Every row comes from one small tree of marks. The marks that hang from a mark follow it in brackets, in the order of their numbers. Every link used is in the known rows. Which tree was each row made from?
Known rows
Q71{Q641{Q542}}: [-1.58  0.86 -2.18  1.89 -0.72  0.68  1.60  0.48 -0.83 -1.03  2.62 -1.57
 -0.62 -0.98  1.39  1.59 -1.66 -0.38  0.33  3.21 -0.22 -0.43]
Q641{Q71 Q542{Q81 Q666}}: [ 0.10  0.30  0.32  1.74 -0.15  0.37  2.24  0.39  0.67  2.44  0.41 -2.74
 -2.39  0.31  1.28  1.28 -2.78  2.17  0.37  4.01 -4.50 -0.20]
Q641{Q71 Q965}: [ 0.32 -0.12  3.25  0.41  0.41  1.39  0.97  1.08 -1.48  1.06 -3.16 -1.72
 -1.44  1.63  0.90  0.78  1.67  1.68 -0.12  0.12 -2.62 -0.80]
Q666{Q542}: [ 0.20  0.50  0.17  0.84 -0.78  1.15  2.52  0.92  0.80 -0.39  3.79 -0.46
 -0.42 -1.22  0.04  1.70 -1.58  0.03  0.39  0.09 -0.72 -1.03]
Q81{Q71{Q641} Q965}: [ 0.82  0.44  1.93  2.03 -0.85  0.64 -0.28  0.68  1.73 -1.70 -0.14 -4.75
 -0.52 -0.09  0.15  0.24  1.42  0.96 -0.47  4.14  0.91 -1.39]
Q667{Q81{Q71 Q965}}: [ 1.21 -0.13  1.22  0.77 -0.05  0.08  1.39  0.98  0.58 -0.06 -2.06 -2.81
  0.56 -0.45  1.70  0.94  1.50  2.54 -1.56  3.52 -1.37 -1.04]
Q542{Q81{Q71}}: [ 1.64  0.11  1.87  0.69 -0.54  0.52  0.80  0.33  2.09  0.61  0.54 -3.04
 -0.58 -0.89 -1.51  1.32 -1.71 -0.05 -0.15  3.01 -1.78 -0.94]
Q667{Q81{Q71{Q641{Q542}} Q965}}: [-0.07  0.41 -1.10  2.27 -0.26 -0.31  2.05  0.57  0.11 -0.35 -0.89 -3.54
 -0.37 -1.00  3.61  1.58  0.73  2.66 -1.82  6.64 -0.78 -1.19]
Q542{Q81{Q71{Q641} Q965}}: [ 1.01  0.28  1.73  2.37 -0.37  0.28 -0.59  0.44  2.90 -0.99 -0.38 -6.52
 -0.45 -0.95 -0.42  0.60  0.88  1.20 -0.33  6.39 -0.37 -1.19]
Q71{Q641{Q542{Q81}}}: [-1.32  0.73 -2.47  2.09 -0.09  0.29  1.24  0.25  0.20 -0.21  2.70 -3.07
 -0.80 -1.77  0.90  1.85 -2.30 -0.20  0.48  5.17 -1.72 -0.31]
Q81{Q71 Q965}: [ 1.43  0.04  3.03  0.93 -0.94  0.54  0.59  0.62  1.47 -0.50 -1.97 -3.43
 -0.36  0.21  0.33  0.38  1.74  1.80 -0.93  1.51 -0.37 -1.02]
Q81{Q71{Q641{Q542}} Q965}: [ 0.11  0.66  0.73  2.48 -1.01  0.09  1.12  0.27  0.84 -0.75 -0.91 -4.28
 -1.27 -0.20  2.18  1.03  0.87  1.90 -1.01  4.61  0.24 -1.13]
Q81{Q71}: [ 1.41  0.29  2.06  0.34 -1.11  0.92  1.17  0.65  1.08 -0.21  0.63 -1.13
 -0.40 -0.24 -0.99  0.97 -1.04 -0.31 -0.28  0.70 -0.33 -0.97]
Q667{Q81{Q965}}: [-0.56 -0.18 -1.10  0.57  0.54  0.23  1.16  1.22 -0.60 -0.48 -0.66 -2.27
  1.20 -0.92  2.09  0.86  1.41  2.26 -0.64  2.86 -1.77 -0.35]
Q666{Q71{Q641} Q965}: [-1.24  0.28 -1.24  1.79 -1.36  1.97  0.28  1.35  0.77 -1.91  3.79 -1.22
 -1.44  0.51  1.00  0.84  0.68 -0.01  1.62  4.78 -1.14 -0.35]
Q641{Q965}: [-0.84  0.19  0.64 -0.26 -0.20  1.60  0.58  1.13 -0.99 -0.48 -1.94 -2.22
 -0.90  0.75 -0.05  1.09  1.91  1.33  0.16 -0.54 -1.58 -0.29]
Q71{Q641}: [-1.09  0.61 -1.06  1.39 -0.54  1.15  0.15  0.92 -0.04 -2.00  3.52 -2.18
 -0.08 -0.82 -0.63  0.71 -1.16 -1.19  0.94  2.63  0.48 -0.48]
Q667{Q81}: [-0.58  0.04 -2.01  0.09  0.25  0.64  1.80  1.19 -1.25 -0.25  2.17 -0.24
  1.06 -1.20  0.94  1.44 -1.32  0.36 -0.02  2.18 -1.82 -0.16]
Q666{Q965}: [-0.58  0.25 -0.92  0.46 -1.36  1.71  0.52  1.11  1.12 -1.35  1.45 -1.12
 -0.91  0.35 -0.91  1.36  2.31  0.16  0.78  1.20 -1.82 -0.22]
Q641{Q71 Q542{Q81}}: [ 0.66 -0.08  1.04  1.55  0.39  0.04  2.48  0.11 -0.50  2.59 -0.31 -1.37
 -1.16 -0.42  2.20  1.75 -2.29  1.13 -0.05  3.23 -3.95 -0.63]
Q641{Q71 Q542{Q81 Q666} Q965}: [-0.45  0.29  1.05  1.32  0.15  0.88  1.88  0.62 -0.12  2.60 -3.58 -4.05
 -3.40  1.44  1.71  1.36 -0.01  3.89 -0.05  3.54 -5.08 -0.26]
Q641{Q71 Q542}: [ 0.36  0.09  1.30  1.23 -0.13  0.35  2.81  0.41 -1.53  1.74 -0.08  0.44
 -1.13  0.50  2.73  1.39 -1.79  0.92 -0.18  1.11 -2.62 -0.71]

Which tree is each row?
[ 0.53  0.25  0.09  1.82 -0.08  0.11  0.57  1.02  0.97 -1.36 -0.03 -4.30
  0.35 -1.03  1.66  0.81  1.19  1.83 -1.13  6.30  0.02 -1.27] -> Q667{Q81{Q71{Q641} Q965}}
[ 1.00  0.75  1.94  2.04 -0.79  1.12  1.30  0.66  2.27 -0.30  0.51 -5.74
 -2.26 -1.11 -0.58  2.04  0.22  1.44 -0.28  4.99 -1.20 -1.89] -> Q666{Q542{Q81{Q71{Q641{Q965}}}}}
[ 0.26  0.60  1.76  1.11 -0.82  1.49 -0.05  0.90  0.36 -1.36 -1.47 -4.16
 -1.63  0.59 -0.64  0.91  1.58  0.72 -0.32  2.73  0.25 -1.24] -> Q81{Q71{Q641{Q965}}}
[-0.08  0.85  0.89  1.54 -0.96  1.45 -0.64  0.90  2.60 -0.80 -0.80 -7.26
 -2.77  0.33 -1.84  0.73  0.51  2.10  0.29  5.76 -1.62 -0.75] -> Q542{Q81{Q71{Q641{Q965}}} Q666}
[ 0.17  0.71  0.87  0.87 -1.14  0.90  1.57  0.40  1.51  1.53 -3.57 -4.90
 -3.57  0.81  0.23  1.79  0.25  3.64 -0.66  3.68 -3.42 -0.40] -> Q641{Q542{Q81{Q71} Q666} Q965}
[ 0.18  0.87  0.08  1.97 -1.25  0.53  1.85  0.23  0.32 -0.61  1.50 -1.93
 -1.31 -0.39  1.14  1.66 -1.84 -0.04 -0.43  3.93  0.33 -1.06] -> Q81{Q71{Q641{Q542}}}
[-0.82  0.12 -1.04  1.11 -1.53  1.78  0.47  1.34  2.68 -0.13  2.24 -2.51
 -2.32  0.76 -0.39  0.78 -0.25  1.98  1.89  5.37 -4.36  0.37] -> Q542{Q81 Q666{Q71 Q965}}
[ 0.53 -0.20  1.92  2.12  0.77 -0.30  1.88  0.13  0.13  2.27 -2.63 -3.44
 -1.08  0.06  3.18  1.20  0.46  3.01 -0.57  4.08 -3.82 -0.74] -> Q641{Q71 Q542{Q81{Q965}}}
[ 0.24  0.36 -1.03  1.47 -1.24  1.34  1.61  0.94  2.92 -0.23  2.79 -2.72
 -1.48 -1.22 -0.92  2.41  0.92  0.82  0.86  3.26 -3.23 -0.84] -> Q666{Q542{Q81} Q965}
[-0.53  0.68 -1.26  1.26 -0.25  0.55  2.19  0.82 -1.41  0.06 -2.01 -2.88
 -1.81 -0.21  2.89  2.28  1.00  2.47 -1.60  5.14 -1.32 -1.19] -> Q667{Q81{Q71{Q641{Q542 Q965}}}}
[ 0.19  0.11  1.11  2.32  0.21 -0.05  1.57  0.38  1.11  2.10 -2.28 -4.46
 -2.27  0.52  2.52  0.72 -0.14  4.10 -0.19  5.00 -4.53 -0.30] -> Q641{Q71 Q542{Q81{Q965} Q666}}
[-1.94  0.62 -0.31  1.29 -0.88  2.16  0.11  1.59 -0.34 -1.27  1.31 -3.55
 -2.54  1.56  1.11  0.03 -0.14  2.19  1.42  4.14 -1.07  0.02] -> Q542{Q666{Q71{Q641{Q965}}}}
[ 0.59  0.46  0.90  1.82 -1.12  0.10  1.18  0.17  2.90  1.17 -2.48 -5.53
 -2.24 -0.13  1.11  1.06  0.24  3.89 -0.83  5.10 -2.85 -0.40] -> Q641{Q542{Q81{Q71 Q965} Q666}}
[-0.69 -0.11  0.68  1.34 -0.35  0.86  0.19  1.04  2.27  0.28  0.49 -4.54
 -1.19  0.22  1.29 -0.23 -0.49  3.40  1.01  5.04 -3.29  0.21] -> Q542{Q81{Q965} Q666{Q71}}
[ 0.62  0.70  0.05  1.31 -1.50  0.38  1.91  0.16  2.17  1.32  0.19 -3.43
 -2.40 -0.28 -0.04  1.66 -2.70  1.95 -0.26  4.17 -2.88 -0.29] -> Q641{Q542{Q81{Q71} Q666}}
[-0.26  0.88  0.76  1.53 -0.99  1.04  1.35  0.51 -0.51 -0.34 -2.35 -3.50
 -2.46  0.63  1.55  1.71  1.16  1.66 -0.85  3.38 -0.29 -1.13] -> Q81{Q71{Q641{Q542 Q965}}}
[-0.26  0.44  0.52  1.45 -0.69  0.66  2.51  0.65 -0.20  1.67  0.56 -1.06
 -2.54  1.22  1.75  0.91 -2.15  2.04  0.21  2.17 -3.06 -0.23] -> Q641{Q71 Q542{Q666}}
[-2.00  0.51 -0.34  0.53 -1.03  1.60  2.08  1.13 -1.25  0.88 -1.21 -1.36
 -3.20  2.06  3.35  0.94 -0.30  3.92  0.46  1.96 -3.04  0.31] -> Q641{Q542{Q666{Q71}} Q965}
[-0.88  0.45 -1.87  1.03 -1.39  1.73 -0.09  1.06  3.07 -0.79  1.45 -4.14
 -2.06  0.00 -2.22  1.20  1.12  1.46  1.38  4.32 -3.74  0.25] -> Q542{Q81 Q666{Q965}}
[-0.38  0.49  0.13  2.07 -0.91  1.41  2.20  1.17  0.41 -1.07  5.91 -0.36
 -0.75 -0.97  2.00  1.11 -3.23 -0.13  1.25  3.64 -0.22 -1.13] -> Q666{Q71{Q641} Q542}
[-1.25  0.27 -0.32  2.49 -0.34  0.98 -0.55  1.13  2.47 -1.07  2.32 -6.03
 -1.32 -0.14  1.12 -0.41 -0.76  2.67  1.45  7.62 -1.89 -0.04] -> Q542{Q81{Q965} Q666{Q71{Q641}}}
[-2.39  1.26 -3.95  2.23 -2.01  1.59  0.87  1.01  1.37 -1.83  2.72 -3.22
 -2.98  0.56  0.18  1.56  1.10  1.50  0.99  5.27 -1.66  0.08] -> Q71{Q641{Q542{Q666{Q965}}}}
[ 1.34  0.81  0.19  2.71 -1.76  1.24  1.04  0.76  4.27 -1.14  3.33 -4.53
 -2.23 -1.26 -1.37  2.36  0.53  0.21  0.43  6.54 -1.63 -1.75] -> Q666{Q542{Q81{Q71{Q641}}} Q965}
[-0.52  1.27 -1.58  2.39 -2.68  1.40  1.09  0.71  2.61 -1.33  1.66 -3.79
 -3.71  0.92 -0.17  1.62  0.80  1.71  0.18  5.79 -1.19 -0.64] -> Q81{Q71{Q641{Q542{Q666{Q965}}}}}
[-0.89  0.45  1.26  1.13 -0.33  1.25  2.15  0.90 -1.35  1.80 -3.22 -2.36
 -3.39  2.25  2.25  1.03  0.79  3.74 -0.17  1.40 -3.73 -0.33] -> Q641{Q71 Q542{Q666} Q965}
[ 0.49  0.43 -0.75  1.31 -0.48  0.57  1.24  0.99  0.24 -1.07  2.62 -2.34
  0.34 -1.45  0.57  1.35 -1.72 -0.14 -0.60  5.40 -0.03 -1.18] -> Q667{Q81{Q71{Q641}}}
[-1.21  0.29 -0.74  0.51  0.11  0.82  1.71  0.35 -1.00  1.26 -2.59 -3.22
 -1.56 -0.10  1.45  2.15  0.89  2.40 -0.20  2.16 -3.48 -0.10] -> Q641{Q542{Q81} Q965}
[-2.27  0.86 -1.42  1.34 -0.47  1.23  1.29  0.79 -1.80 -0.82 -1.06 -3.14
 -1.80  0.43  1.80  1.73  1.26  1.49 -0.04  2.61 -0.73 -0.48] -> Q71{Q641{Q542 Q965}}
[ 0.02  0.19  0.26  1.29 -1.71  1.91  2.49  1.38  1.59 -0.55  3.52  0.49
 -1.70  0.28  1.67  1.72  0.21  1.19  1.08  2.35 -2.21 -0.86] -> Q666{Q71 Q542 Q965}
[-0.29  0.16  0.78  2.93 -0.11  0.70  1.21  0.96  2.23 -0.52  3.60 -4.57
 -0.52 -1.61  2.37  0.82 -1.14  2.00  0.95  6.83 -1.52 -1.17] -> Q666{Q71{Q641} Q542{Q81{Q965}}}
